Each row was made from one path, in order. Every step used is in the known rows, and no mark comes twice. Write each row's path.
Known rows
q > m > x > j > e: [ 3.39 -1.14 -0.83  2.26  2.10  2.69  1.18  3.13 -0.24 -1.09 -0.15 -4.30
 -1.33  2.09 -0.77 -4.22 -0.15  1.23 -0.92 -0.73  0.06  3.36]
x > j: [ 0.96 -0.40 -0.41  1.36  1.06  0.46  0.94  1.64  1.08  0.28 -1.17 -1.50
 -2.00  1.44 -0.16 -0.53  0.47 -0.57  2.78 -1.13 -0.40  1.30]
e > j: [-0.33 -0.44  0.39  3.34 -0.05  0.87  0.92 -0.99  0.42 -1.05  0.22 -0.15
 -1.23  0.75 -1.38  0.23  0.91 -0.73  0.93 -1.75  1.56  1.76]
e > j > q > m: [ 0.69 -1.45 -0.44  0.17  1.46  2.64  1.53 -1.49  1.08 -1.14  2.19  0.65
  0.03  0.23 -0.07  0.23  1.50  0.07 -1.13 -2.76  2.76 -0.61]
y > x > m > e > j: [ 2.63  0.95 -2.11  5.51 -2.09  0.64  0.74 -0.09  0.67  1.03 -3.91 -0.50
 -3.00  0.69 -1.86 -1.36  0.89 -0.69  1.21 -2.17  2.85 -0.06]
e > j > q > m > x > y: [ 3.81 -2.03  0.25 -3.01  0.18  5.13  0.42 -1.71 -0.74 -2.40  1.56 -0.33
  1.23  3.06 -0.33 -1.37  0.84  1.83 -3.54 -1.80  1.09  0.71]
m > x: [ 1.54 -0.08  0.19 -2.95 -0.15  0.74 -0.52  0.91 -1.71  0.16  0.03 -2.21
  1.66  1.68 -0.22 -0.95 -1.12  1.63 -1.16  0.54 -0.24  0.70]
q > j > x: [ 2.11  1.57  0.91  0.80  1.60  2.00 -0.10  1.27 -1.02  0.23 -0.99  0.27
 -0.25 -0.61 -2.01 -1.22  2.60  0.43 -1.07 -2.00 -0.17  0.05]
q > j > x > m > e: [ 4.17  2.29 -0.51  1.06  0.76  2.21 -0.30  2.96 -0.87  1.36 -2.31 -0.66
 -1.87 -0.12 -3.72 -1.99  2.31 -0.19 -1.76 -2.62 -0.71 -0.94]
y > x: [ 1.25  0.68 -0.96  1.77 -1.20 -0.63  0.14 -0.82 -0.12  0.76 -2.68  0.63
 -0.20 -0.63  1.25 -0.59  0.25  0.74  1.09  0.20  1.89 -0.62]
y > x > m > q: [ 2.43  0.78 -2.25  0.88 -0.98 -1.89  0.17  1.76  2.01  1.93 -3.59 -0.14
  2.02  1.48 -0.09  0.74  0.90  1.92 -0.30 -1.77  2.59 -3.28]
e > m: [ 1.35  1.11  0.79  2.47  0.78  1.52 -0.82  1.02  2.30  0.48  0.55  1.64
 -0.22 -0.65 -0.69  3.38 -0.63 -0.70 -0.70  0.81  0.58  0.12]
e > j > q: [-1.08 -0.43 -0.75  0.01  0.00  1.80  0.18 -2.08  0.04 -0.58  1.24  0.72
  0.19  0.85  0.01  1.05  0.57  1.13  1.49 -1.43  1.70  0.37]
m > e > j: [ 1.09  0.05 -1.09  1.85 -0.61  1.93  0.48 -0.36 -0.86 -0.42 -0.97  0.03
 -2.90  1.76 -0.89 -0.81  0.72 -0.86  1.70 -1.63  0.81  3.64]
q > j > e > m > x: [ 3.34  1.62  0.40  3.92  2.48  4.81 -0.90  2.63 -0.33 -1.46 -0.50 -0.58
  1.55 -0.32 -1.56  0.62 -0.71  2.31 -2.40  0.91 -0.60  3.39]
y > x > j > q > m > e: [ 4.58 -0.18 -3.48 -1.73  1.17  2.46  1.42  0.74  0.01  1.33 -2.91 -0.25
 -2.56  1.52  2.40 -2.25  1.13  1.05  2.37 -1.99  2.08 -0.12]
e > m > q: [ 1.72  0.99 -0.27  0.07  1.25  0.97 -1.01  2.66  2.76  0.90 -0.15  2.00
  1.80  1.86  0.15  4.68  0.07  1.05 -0.24 -0.58  1.11  0.39]
q > m > j: [ 2.87 -2.22  0.47  0.33  3.33  0.40  0.75  1.46  1.15  0.50  0.99  0.28
 -0.06 -0.27  0.75 -1.14  2.55  0.01 -2.38 -2.17 -0.61  1.26]
y > x > m: [ 1.70  0.82 -1.15  3.41 -1.42 -1.15  0.34  0.24  1.59  1.52 -3.02 -0.51
  0.02 -0.96 -0.95 -0.52  0.18  0.07 -0.58 -0.48  2.06 -3.62]
y > x > m > j: [ 2.69 -0.26 -1.01  3.28  0.42 -1.84 -0.33  1.20  1.63  2.68 -3.06 -0.24
  0.04 -0.81  0.12 -0.85  1.84  1.33 -0.25 -1.54  0.24 -1.39]
x > m > q: [ 1.06  0.09 -1.31 -0.73  0.10 -1.21 -0.08  2.64  2.14  1.28 -0.83 -0.68
  2.25  1.90 -1.18  1.57  0.79  1.13 -1.19 -1.81  0.71 -2.48]
j > q: [-0.68 -0.02 -1.04 -3.44  0.10  0.86 -0.66 -1.23 -0.59  0.48  0.92  0.90
  1.41  0.22  1.48  0.83 -0.24  1.92  0.61  0.12  0.22 -1.39]
q > j: [ 1.63  0.17  0.40  0.40  2.24  1.95  1.00  0.67 -0.23 -1.01 -1.03  0.64
  0.91 -0.87 -0.73  0.12  1.40  0.10 -0.52 -1.53 -0.55  0.21]
y > x > j: [ 1.97  0.34 -1.52  2.67 -0.01 -0.06  1.13  0.88  0.97  1.16 -3.91 -1.09
 -2.22  0.86  1.05 -1.27  0.61  0.38  3.77 -1.02  1.40  0.64]

Which path is each row?
[ 1.09  0.99 -0.63  7.35  1.49  2.79 -0.47  2.65  2.79 -0.36 -0.72 -0.51
 -2.99  0.29 -1.01  0.93 -0.72  0.13  2.39  0.80 -0.11  3.77]  x > j > e > m
[ 0.70  0.54 -0.69  4.10  1.91  2.45  0.40  0.51 -0.94 -2.15 -0.97  0.04
 -0.13 -1.33 -0.56 -1.79  1.11  1.34 -0.49 -0.41 -0.87  2.42]  q > j > e
[ 2.55 -1.08 -0.36 -5.97  1.55  2.60  0.19  0.51 -1.06  0.02  1.92 -1.43
  3.05  1.30  0.85 -0.84 -0.61  2.41 -3.14 -0.55  0.99 -1.85]  j > q > m > x
[ 1.11 -0.99 -0.56 -3.07  1.46  1.62  0.77 -0.51  0.54 -0.09  2.02  0.70
  1.26 -0.42  1.24  0.14  0.51  0.80 -1.97 -1.09  1.27 -2.51]  j > q > m
[-0.09 -0.92 -1.01  3.58  1.48  0.13 -1.03  0.83 -0.69 -0.04  0.10 -0.22
 -0.99 -0.13  1.04 -2.28  1.40  2.31  0.39  0.15 -1.95  4.36]  m > j > e
[ 2.45 -1.52 -0.11 -2.42  1.32  3.23  0.96 -0.54 -0.62 -1.04  2.10 -1.65
  1.73  1.95 -0.34 -0.58  0.32  1.59 -2.46 -2.19  2.62  0.00]  e > j > q > m > x
[ 3.46  1.05  1.13  0.32  0.46  3.77 -0.63  0.08 -1.31 -1.34 -1.60  1.40
 -0.55  0.51 -1.87 -1.90  3.08  0.68 -2.13 -1.43 -1.43  0.79]  q > j > x > y
[ 1.62 -0.95 -0.08  1.64  1.56 -1.21 -0.51  2.01  1.75  1.89 -0.39 -0.96
  0.17 -0.24 -1.16 -0.07  1.49  0.56 -1.36 -1.70 -1.54 -0.53]  x > m > j
[ 0.05  1.42 -0.35  5.95  0.58  2.36 -1.31  1.03  1.63 -0.59  0.57  1.13
 -1.24 -1.18 -0.60  1.46 -1.10  0.81 -0.28  1.80  0.25  2.31]  j > e > m
[ 1.81  0.74 -1.49  0.23 -0.77  0.39 -0.23  1.82  0.20  1.31 -1.23 -1.01
 -1.56  0.42 -1.76 -0.87 -0.31 -0.69 -0.56 -0.76 -0.66 -1.10]  x > m > e
[ 0.43 -1.22 -0.99 -3.31  1.95  0.47 -1.17 -0.21 -0.43  1.65  0.85  1.03
  1.62  0.48  2.52  0.69  1.34  3.10  0.81 -0.92 -1.57  0.83]  m > j > q
[ 0.29 -0.40 -1.54 -1.90  1.06  1.32  0.16  0.45  0.58  0.99 -0.26 -0.85
 -0.44  1.68  1.22  0.29  0.27  1.34  3.36 -1.06 -0.18 -0.22]  x > j > q
[ 3.11  0.40 -0.12  2.58  0.28  2.86  0.75  0.83 -0.63 -0.13  0.27 -0.50
 -4.06  1.40 -2.49 -3.03  2.73 -1.61 -1.46 -3.36  2.53  2.44]  q > m > e > j > x
[ 4.25 -1.44 -0.13 -6.25  0.22  4.20 -0.42 -0.68 -1.33 -1.34  1.41 -0.29
  2.61  2.24  0.88 -1.54 -0.09  2.53 -4.33 -0.12 -0.38 -1.15]  j > q > m > x > y
[ 1.65  0.13 -1.21  3.74 -0.87  1.33  0.46  0.76  0.85  0.25 -1.24 -1.10
 -2.92  1.29 -2.95 -0.62  0.61 -1.52  0.14 -2.30  1.07  0.63]  x > m > e > j
[ 2.16  0.10 -0.73 -2.06  2.62  1.18  0.74  2.27  0.23 -0.50 -1.51  0.94
  2.89  1.56  0.20  1.47  2.38  1.87 -0.40 -2.82  0.02  0.50]  m > q > j
[ 3.12 -0.51  0.50 -3.26 -1.30  2.41 -1.00 -0.15 -1.87 -1.34 -0.54 -1.08
  1.56  2.68 -0.28 -1.70 -0.68  1.65 -2.30  0.92 -1.55  1.43]  m > x > y
[-0.04 -0.07 -1.45  4.96  0.77  1.14  0.42  1.56  0.41 -0.74 -1.13 -2.04
 -2.97  0.82 -0.07 -2.47  0.32  0.95  2.98 -0.02 -0.68  3.67]  x > j > e
[ 4.08  1.01 -1.95  1.28  1.19 -0.13  1.08  2.39  1.69  0.90 -4.68  0.60
  3.06  0.59 -0.69  0.96  2.46  2.03 -1.05 -3.26  1.96 -2.98]  y > x > m > q > j
[ 3.46  1.25  0.07  0.47  3.39  2.81 -0.17  3.30  2.58  0.02 -1.24  2.54
  2.76  0.99 -0.48  4.81  1.61  1.21 -1.08 -1.94  0.47  0.61]  e > m > q > j
[ 1.84 -1.89 -0.68  3.65  3.04  0.89  0.39  1.41  0.39 -0.62  0.93 -0.38
 -1.10 -0.75  0.84 -3.00  2.28  1.47 -2.26 -1.14 -0.84  3.44]  q > m > j > e
[ 2.78 -1.02 -0.57  2.02  0.93  2.69  1.84  0.27  0.15 -1.29  0.07 -0.15
 -3.25  1.16 -1.20 -1.59  1.57 -1.92 -0.96 -2.86  2.05  2.54]  q > m > e > j
[ 2.59  1.36 -0.15 -1.48  2.11  1.30 -0.17  2.83 -0.55  0.64 -1.48  0.70
  2.08  1.85 -1.12  0.32  3.50  2.11 -0.89 -3.27  0.37  0.52]  m > q > j > x
[ 4.43 -1.34  1.35  0.04  1.64  2.21 -0.77  1.02  0.12  0.12  0.57  1.00
 -1.43  0.96 -0.67 -3.28  4.30  0.58 -4.10 -2.13 -1.41  1.87]  q > m > j > x > y
[ 2.94 -0.72 -2.03 -0.20  1.41  1.42  1.77  0.13  1.54  0.94 -1.91 -0.26
 -0.95  0.53  2.10 -1.13  1.38  1.08  1.61 -2.11  2.76 -1.74]  y > x > j > q > m
[ 3.65  2.54  0.58  0.95  2.98  2.96 -1.19  3.83  1.85  1.09 -1.16  2.23
  1.77  1.21 -1.73  3.52  2.75  1.54 -1.48 -2.51  0.92  0.62]  e > m > q > j > x
[ 1.72  0.65 -1.88  3.42  1.95  1.27  0.40  3.24  1.21 -0.84 -1.91 -0.60
  2.15  0.66 -1.85 -0.13  1.79  2.51 -1.58 -2.26 -0.20  0.06]  x > m > q > j > e
[ 0.35  0.09 -2.19 -1.51 -0.49  2.82 -0.22 -1.57 -1.41 -0.05  0.21  0.70
 -1.64  1.85  0.58  0.21  0.38  1.01  2.35 -1.56  1.03  2.11]  m > e > j > q
[ 2.33 -0.33 -2.04 -4.50  1.02  2.59  0.20  0.04 -0.86  0.18  0.92  0.72
 -0.39  0.55  1.52 -0.84  0.46  0.71 -1.07 -1.08  0.60 -0.75]  j > q > m > e
[ 2.80  1.11 -2.95  4.93  0.86  0.66  0.60  2.23  1.14 -0.18 -4.58  0.12
  1.87  0.26 -0.67 -1.00  2.10  3.27 -0.68 -2.25  1.82 -0.98]  y > x > m > q > j > e
[ 3.05  1.41 -2.55  1.76 -1.81 -0.31  0.03  0.81  0.07  2.02 -3.97 -0.49
 -1.74 -0.21 -0.53 -1.48 -0.10  0.00  0.35 -0.46  1.34 -1.96]  y > x > m > e
[ 0.58  1.15  0.76  5.34 -1.06  0.51 -0.10  0.65  1.41  1.09  0.20 -1.36
 -2.26  0.49 -4.65 -0.86  1.95 -1.10 -0.93 -2.58  2.20 -1.28]  e > j > x > m
[ 2.16  1.56 -1.63  9.04  0.41  2.19 -0.30  1.67  2.52  0.50 -3.32 -0.03
 -3.31 -0.16  0.45  0.11 -0.34  1.09  3.26  0.94  1.73  2.97]  y > x > j > e > m
